Each row comes from the steps of one path. Every step used is in the known rows, and no mark comes twice. Write the path behind each row, first mark first.
In the rows, zero is written as 128.
Known rows:
numu-puzik-maso-zaluf-pubiv-pubul: [170  86 125 148  89 100 102 122 167 148  92 113  81 239 135 137 160 205
 171 137 129 139 119 147 123 114]
pubiv-pubul-puzik-maso: [191 106 135  82 104 142 147 190 125 154 143  67 102 124 156 109 158 143
 144 133 139 144 101 166 112  86]
pubiv-numu-puzik: [160 135 103 103  94 124 160 130 156 167  68  92 112 145 134 120 139 126
 134 129 107 169 166 131 115 142]
pubiv-puzik-maso-zaluf: [145  97 115 171 127  94 155 174 123 156 133 143  84 209 148 112 120 169
 146 134 109 100 119 125 135 135]
numu-puzik: [146 115 118 129 118 135 117 122 152 166  82 114 127 132 117 127 124 124
 144 128  90 153 165 133 110 134]
maso-zaluf-pubiv-pubul: [111 100 170 165 103  91 122  98 125  85 109 130  91 223 151 130 154 207
 144 113 152 139 106 122 158  98]
numu-puzik-zaluf-maso: [229 112 126 127 136 172 118  82  84 192  92 124 124 138 107 120 110 108
 157 111 100 146 163 148 121 137]
pubiv-puzik: [122 111 126 160 154 108 182 141 105 155 128 148 106 123 152  90 123 153
 118 113 101 139 154 111 134 130]
puzik-maso-zaluf: [154 117 117 144  97 112 105 162 150 134 133 122 107 213 124 145 121 142
 160 157 137  89  93 138 127 130]
gotag-zaluf: [146 124 147 111 114 133 156 135 102 135 148 158 127 111 152 100 132 134
 121 102 109 147 111 118 119 117]
pubiv-pubul-puzik-zaluf: [217 112 179  94 117 148 149 142  91 148 136  64  79 118 177  99 157 122
 159 108 129 146 136 121 120  78]
maso-zaluf: [111 118 153 159 107 110 112 127 135 104 110 124 117 192 122 144 115 145
 144 128 123 117 118 117 140 125]
pubul-puzik-maso-zaluf: [156 112 136 110  94 149 110 180 130 141 131  68 111 191 133 140 145 130
 165 158 103  99  97 141 121 108]
puzik-pubiv: [200 142 149 140 161 119 100 147 147  86 139 122 125 119 125 107 132 137
 140 118 155  88 105 144 136 122]
maso-zaluf-puzik-pubul-pubiv: [100  78 190 163 155  89  92 172 174  61 105 135 140 158 126 125 106 115
 171  75  81 159 133 110 132 210]
puzik-pubul-pubiv-numu: [150 140 154  93 135 133 153 151 196  98  84  72 132 119 137  88 150 101
 124 103 100 175 131 124 128 171]
pubul-puzik: [134 124 150  98 124 162 130 145 108 134 126  76 134 105 145 123 148 119
 138 132  99 139 133 129 126  99]
gotag-zaluf-puzik: [122  89 148 125 131 102 158 167  77 118 177 199 133  95 162 117 122 136
 139  75 109 159 119 112 113 164]
numu-puzik-pubiv-pubul: [232 111 157 148 137 101 107 153 175 119  86 104  99 120 128  97 129 161
 149  96 144 143 137 161 123 108]
zaluf-puzik: [105  86 128 140 148  94 125 158 104 112 159 168 132 112 138 149 113 126
 145 102 128 138 137 123 120 177]
puzik-maso: [173 127  92 107 122 130 120 161 142 150 158 125 117 148 125 132 133 126
 140 152 141 106  99 153 112 137]
numu-puzik-pubul-pubiv: [156 119 157 120 147 146  99 142 217 141  57  80 145 108 105  94 132  99
 154 103  44 183 170 132 107 169]
pubul-pubiv: [122 127 149 120 148 123 139 147 156 118 115 113 121  89 122 103 127  85
 122 112 106 128 150 132 136 157]

Which path is each row?
[147 110 170 103 105 136 152 155 115 131 117  68 113 106 161 111 155 143
 134 108 123 166 127 145 128  79]
pubiv-pubul-puzik
[184 112 153 142 184 110 193 149 102 160 134 126  62  96 165  53 133  89
 137 103  88 114 190  88 141 155]
pubul-pubiv-puzik-zaluf
[175 106 139  85 112 140 134 152 112 138 154  78 104 153 168 111 195 177
 147 141 140 135  94 155 124  81]
zaluf-pubiv-pubul-puzik-maso
[177 120 108 108  90 100 141 184 202 158  60  71  88 185 124 119 135  94
 156 145  95 131 151 142 118 177]
pubul-pubiv-numu-puzik-maso-zaluf
[129 105 156 101 155  94 151 185 167  85 118 112 141 101 143 100 135  98
 138  75  99 187 141 122 121 216]
zaluf-puzik-pubul-pubiv-numu
[141 113 149 162 160 130 157 143 141 141 114 130 138 143 148  76 133 178
 125  96  78 171 137 113 126 135]
pubiv-puzik-pubul
[192 130  89  73 114 115 159 182 197 177  85  74  97 121 127  99 146  77
 141 146 100 141 159 155 105 177]
pubul-pubiv-numu-puzik-maso
[212 153 155  80 132 145 146 170 130  92 120  46 123 112 154  96 165 126
 135 128 138 116 115 146 130 101]
pubul-puzik-pubiv-numu
[124 109 151 136 127 107 138 101 119 109 131 132 105 155 152 114 171 191
 129 112 158 154 118 133 141 101]
zaluf-pubiv-pubul
[158 114 157 119 119 157 159 114  56 140 132 169 161 104 124  92 121 138
 111  83 118 160 103 156 140 117]
gotag-zaluf-maso
[117 108 147 152 175  98 188 160 126 142 120 133  97  87 150  68 124 115
 115  95  80 136 184 114 147 155]
pubul-pubiv-puzik
[212 156 132 113 139 110 140 153 148  86 124  98 112 131 140  97 147 137
 127 122 172 103 108 145 134 127]
puzik-pubiv-numu
[159  87 170 185 155  70  78 174 126  50 146 157 120 172 133 145 103 154
 172  88 147  90 109 127 140 166]
maso-zaluf-puzik-pubiv
[153 117 124  82  83 149 138 144 118 118 127  56 104 230 162 139 193 165
 161 173 120 109  87 124 132 108]
pubul-puzik-maso-zaluf-pubiv-numu
[148 107  91 145 159 118 162 139  98 164 171 160  99 172 158  89 168 188
 131 150 121 105 120 121 126 130]
zaluf-pubiv-puzik-maso
[150 128  98 116  85 114 133 123 134 114 130 105  95 251 150 141 176 174
 152 167 154  98  83 124 133 140]
puzik-maso-zaluf-pubiv-numu
[156 100 102 144 101 125  78 114 156 154  97 121 107 241 120 152 152 173
 179 167 100 108 124 131 117 135]
numu-puzik-maso-zaluf-pubiv
[171 105  99 142  91 117  91 155 171 170  87 110 105 214 113 147 120 141
 172 154 101 115 127 144 105 141]
numu-puzik-maso-zaluf
[216 116 163  93 141 197 135 109  39 159 132  83 133 116 134 106 136  99
 151 118 110 130 132 143 136 102]
pubul-puzik-zaluf-maso
[233 136 106  92 107 139 161 115 136 185  86  84  81 151 158 117 143 106
 159 136 112 150 177 102 100 141]
pubiv-numu-puzik-zaluf
[109  76 173 169 131  95  82 156 149  78 117 145 151 195 130 150 106 163
 177  88 102 160 113 110 121 181]
maso-zaluf-puzik-pubul
